Each row was made from one path, in order. Every step used is in the known rows, and no mark comes twice. Write each row's path.
Known rows
L > F: [ -7.2 -17.9 -11.3   3.5  -9.3  24.5  -4.4 -36.0  40.8  13.7  16.0  30.0
  -4.8  -5.5  16.5 -18.3   8.3   1.7  17.0 -33.0]
L > F > Q > A > Z: [ -4.7  66.2 -49.7 -35.6   0.2  -3.5 -43.6 -14.8 -26.7  -2.0  30.4  13.0
 -29.2   2.8 -37.6  10.9  67.8 -28.0 -18.3 -26.7]
L > F > Q > A: [ -5.7  42.9 -62.4 -20.4 -15.7  25.3 -35.3 -10.0 -13.6 -15.9  30.7   7.5
  -7.6  12.6 -47.3  -3.5  49.2 -37.9  -2.2 -34.9]
L > F > B: [-20.7   7.9 -11.4 -17.1  -5.5 -15.7   2.8  -3.2  34.2   3.2  24.6  -1.7
 -21.9 -19.2 -33.8 -41.9  28.4  21.4   0.9 -36.0]
S > A > Z > F: [-26.0  63.9   1.5  13.5  11.3   4.4  16.8  20.6  12.3  42.6  40.8  30.8
  12.9  27.6  -4.8 -12.2  40.1 -18.5  11.7  -8.7]
Q > F: [-14.2  20.0  -3.3   2.2 -35.7  16.1  -0.3 -18.5  20.2  36.3  -8.8  17.7
  20.9 -31.6  -6.5  -6.4  35.9 -27.9  21.4 -49.9]
Q > A > Z > F: [ -7.9  45.0 -13.7   9.1  36.2  25.8 -17.3 -28.6 -49.7  31.8   7.6  20.8
  -2.9   8.0   4.8  18.5  54.1 -20.8   0.1 -10.9]
F > S > A: [-36.0  42.1 -31.3 -22.3 -24.1 -43.3   8.4  19.5  21.7 -29.9  73.1   5.7
  20.8 -30.1 -29.1  -2.6 -19.4 -11.4  -1.1  -5.0]
S > A: [-41.0  38.6 -18.7  -1.9 -18.7  22.8  24.1  21.8  36.4  -7.6  44.5  28.6
  29.7   2.2 -11.2  -7.4 -10.7 -23.3  20.7 -31.0]
Z > A > B: [-35.9 -19.4  -7.1 -56.2   8.8  -7.0 -39.1 -18.9  24.8 -27.8  10.5  -7.9
   8.7  43.6  16.5   3.0  12.1  18.6  19.6  -2.6]
Z > F > S: [-13.5 -26.1 -15.1   9.1  -5.1 -17.9   5.6  -6.2  11.8   7.4  34.6   0.2
  35.7  -9.0  -7.2 -22.4  24.6  -5.2   7.8  12.5]
Z > F > Q: [-24.7 -12.5 -40.0   3.2 -21.8  21.9   8.2  28.6  15.9  -6.4  13.4   7.2
  56.3  29.0 -32.8 -31.9  66.4 -34.0  10.0   0.3]
L > F > Z > A > B: [-19.6   2.9 -26.4 -28.1  14.6  -5.9 -63.7 -17.6  24.3  -1.0  11.1   0.7
 -50.9  47.2 -11.2  19.4  29.1 -12.1  31.3  -1.5]
S > A > Z: [-36.6  70.8  -5.6 -14.3  -1.9 -10.5  16.8  18.0  18.1   8.5  43.2  37.6
   5.4  -9.7   0.9  10.9   9.0 -11.6   3.1 -18.1]
S > A > B: [-47.5  32.7 -18.7 -14.5 -10.5 -16.1 -15.5  16.4  35.1  -7.0  40.1   7.7
  22.4  35.0 -22.9 -11.8   7.2   5.1   9.0 -26.8]
F > S: [-24.4 -18.0 -24.7 -26.1 -17.8 -42.5   0.5 -10.7  18.7 -40.6  36.9   4.8
  25.1 -59.2  -1.9   6.9 -11.1   4.7  -5.4   8.8]
A > L > F: [  7.8 -13.6 -11.5 -12.7  -1.4   8.7  25.0 -26.6   5.5  31.2 -10.9  29.5
 -13.2  -1.1  53.3 -27.1  19.5   1.6 -29.1 -37.9]
L > F > S > A: [-11.9  43.2 -26.6 -11.1 -20.8 -34.1 -15.0  -5.9  31.3   7.1  74.6   7.8
 -15.1  -7.5 -27.2 -18.4  -4.0  -3.1   3.1 -19.9]

Which path is each row?
[ 19.2  37.0 -41.7 -27.0  14.8 -17.0 -15.9 -40.9 -56.3  12.1  16.6   1.9
 -40.7 -13.8  12.4   7.5  19.8  -9.1 -43.2 -32.8] => Q > A > L > F > S
[ -8.3  47.9 -21.5 -31.3 -12.5   4.7  -7.5   6.1 -21.2  35.2 -32.8   8.2
 -26.4   3.4   0.1  25.6  50.8 -62.7  14.0 -25.3] => Q > F > Z > A > L
[-13.5   8.8  -1.6  -6.8  15.6 -50.1  -5.4  -9.8  -8.9  20.8  30.0  11.4
   8.0 -23.5  12.0  -3.3  44.9   6.7 -12.2  27.2] => A > Z > F > S
[-22.8  44.1 -29.6 -34.9 -16.1 -57.1  28.0  22.7  -7.1 -11.9  49.8   6.7
  11.6 -22.8   1.0  -9.4  -8.5  -8.5 -35.4 -10.6] => F > S > A > L
[  9.8  -6.7 -22.0 -30.8  -8.0 -43.4   9.4 -23.2  -7.6  12.1  15.1  10.7
 -22.3 -26.1  38.1 -20.3  15.4  11.0 -44.9 -19.3] => A > L > F > S
[-21.8   5.4 -33.6 -39.8  14.7   8.6   8.1  13.5 -11.2 -21.4 -18.2  18.0
 -23.2  11.4  29.5  37.3  12.2 -45.6   4.7   7.5] => F > Z > A > L
[-14.8  -3.3 -35.4  16.2  -2.4  17.1 -21.0 -11.2  29.1  10.0  11.0  32.5
 -29.3 -11.2  -8.7  13.6  14.5 -30.6  23.5 -14.7] => L > F > Z
[-22.7  25.7 -22.9  14.0  -7.9 -21.1   8.7  20.3  14.9  14.7  64.2   1.9
  31.8  16.3 -33.5 -27.8  18.4 -19.5  14.5   3.8] => Z > F > S > A
[-18.5  70.0 -14.3 -10.6  38.9  -7.3 -14.2  -5.9 -54.7  22.7  12.1  -3.2
 -18.5  -1.8 -34.1   1.5  71.3  -5.2 -11.3 -14.0] => Q > A > Z > F > B
[-21.5  33.6 -28.0  12.5 -27.5   6.0 -17.2   2.1   8.8  28.0 -19.2  21.1
  -4.7 -36.0 -29.4  25.9  43.0 -62.4  32.0 -33.3] => Q > F > Z
[ 15.5  34.6 -30.0 -13.9  16.8  30.5   0.0 -39.1 -49.7  26.6  -6.5  16.8
 -32.6   6.0  29.6   0.9  28.2 -17.0 -29.7 -50.8] => Q > A > L > F
[-16.1   9.2 -28.8 -17.0   8.6  24.0 -30.6 -15.7  26.6  -0.3  15.9  19.2
 -47.0  21.8  -2.0  22.7  13.2 -34.9  38.7  -6.3] => L > F > Z > A
[-17.3   1.4   6.5   9.6  20.9   1.6   9.4 -11.9   6.2  37.1   4.2  31.3
  15.2  -0.9  28.9  -6.9  52.1   1.0   5.7   6.9] => A > Z > F
[-28.5  26.7  10.5  -9.1  25.9 -37.2  11.8  13.4  -1.2  26.6   9.8   4.9
   0.3 -10.5 -20.4 -28.3  71.8  19.1  -7.7   3.5] => A > Z > F > B
[-31.3  68.9 -20.5 -37.4 -10.3 -71.6  -4.1  15.3   5.4 -15.7  72.8  15.7
   2.3 -40.7 -19.3  15.0  -1.3  -1.3 -16.0   7.6] => F > S > A > Z
[-21.6  44.3 -22.2 -19.1 -15.7  17.3 -29.9   3.3   3.8  21.8 -14.6   8.5
 -18.1  -1.8 -25.7  31.7  39.6 -65.3  44.5 -21.4] => Q > F > Z > A
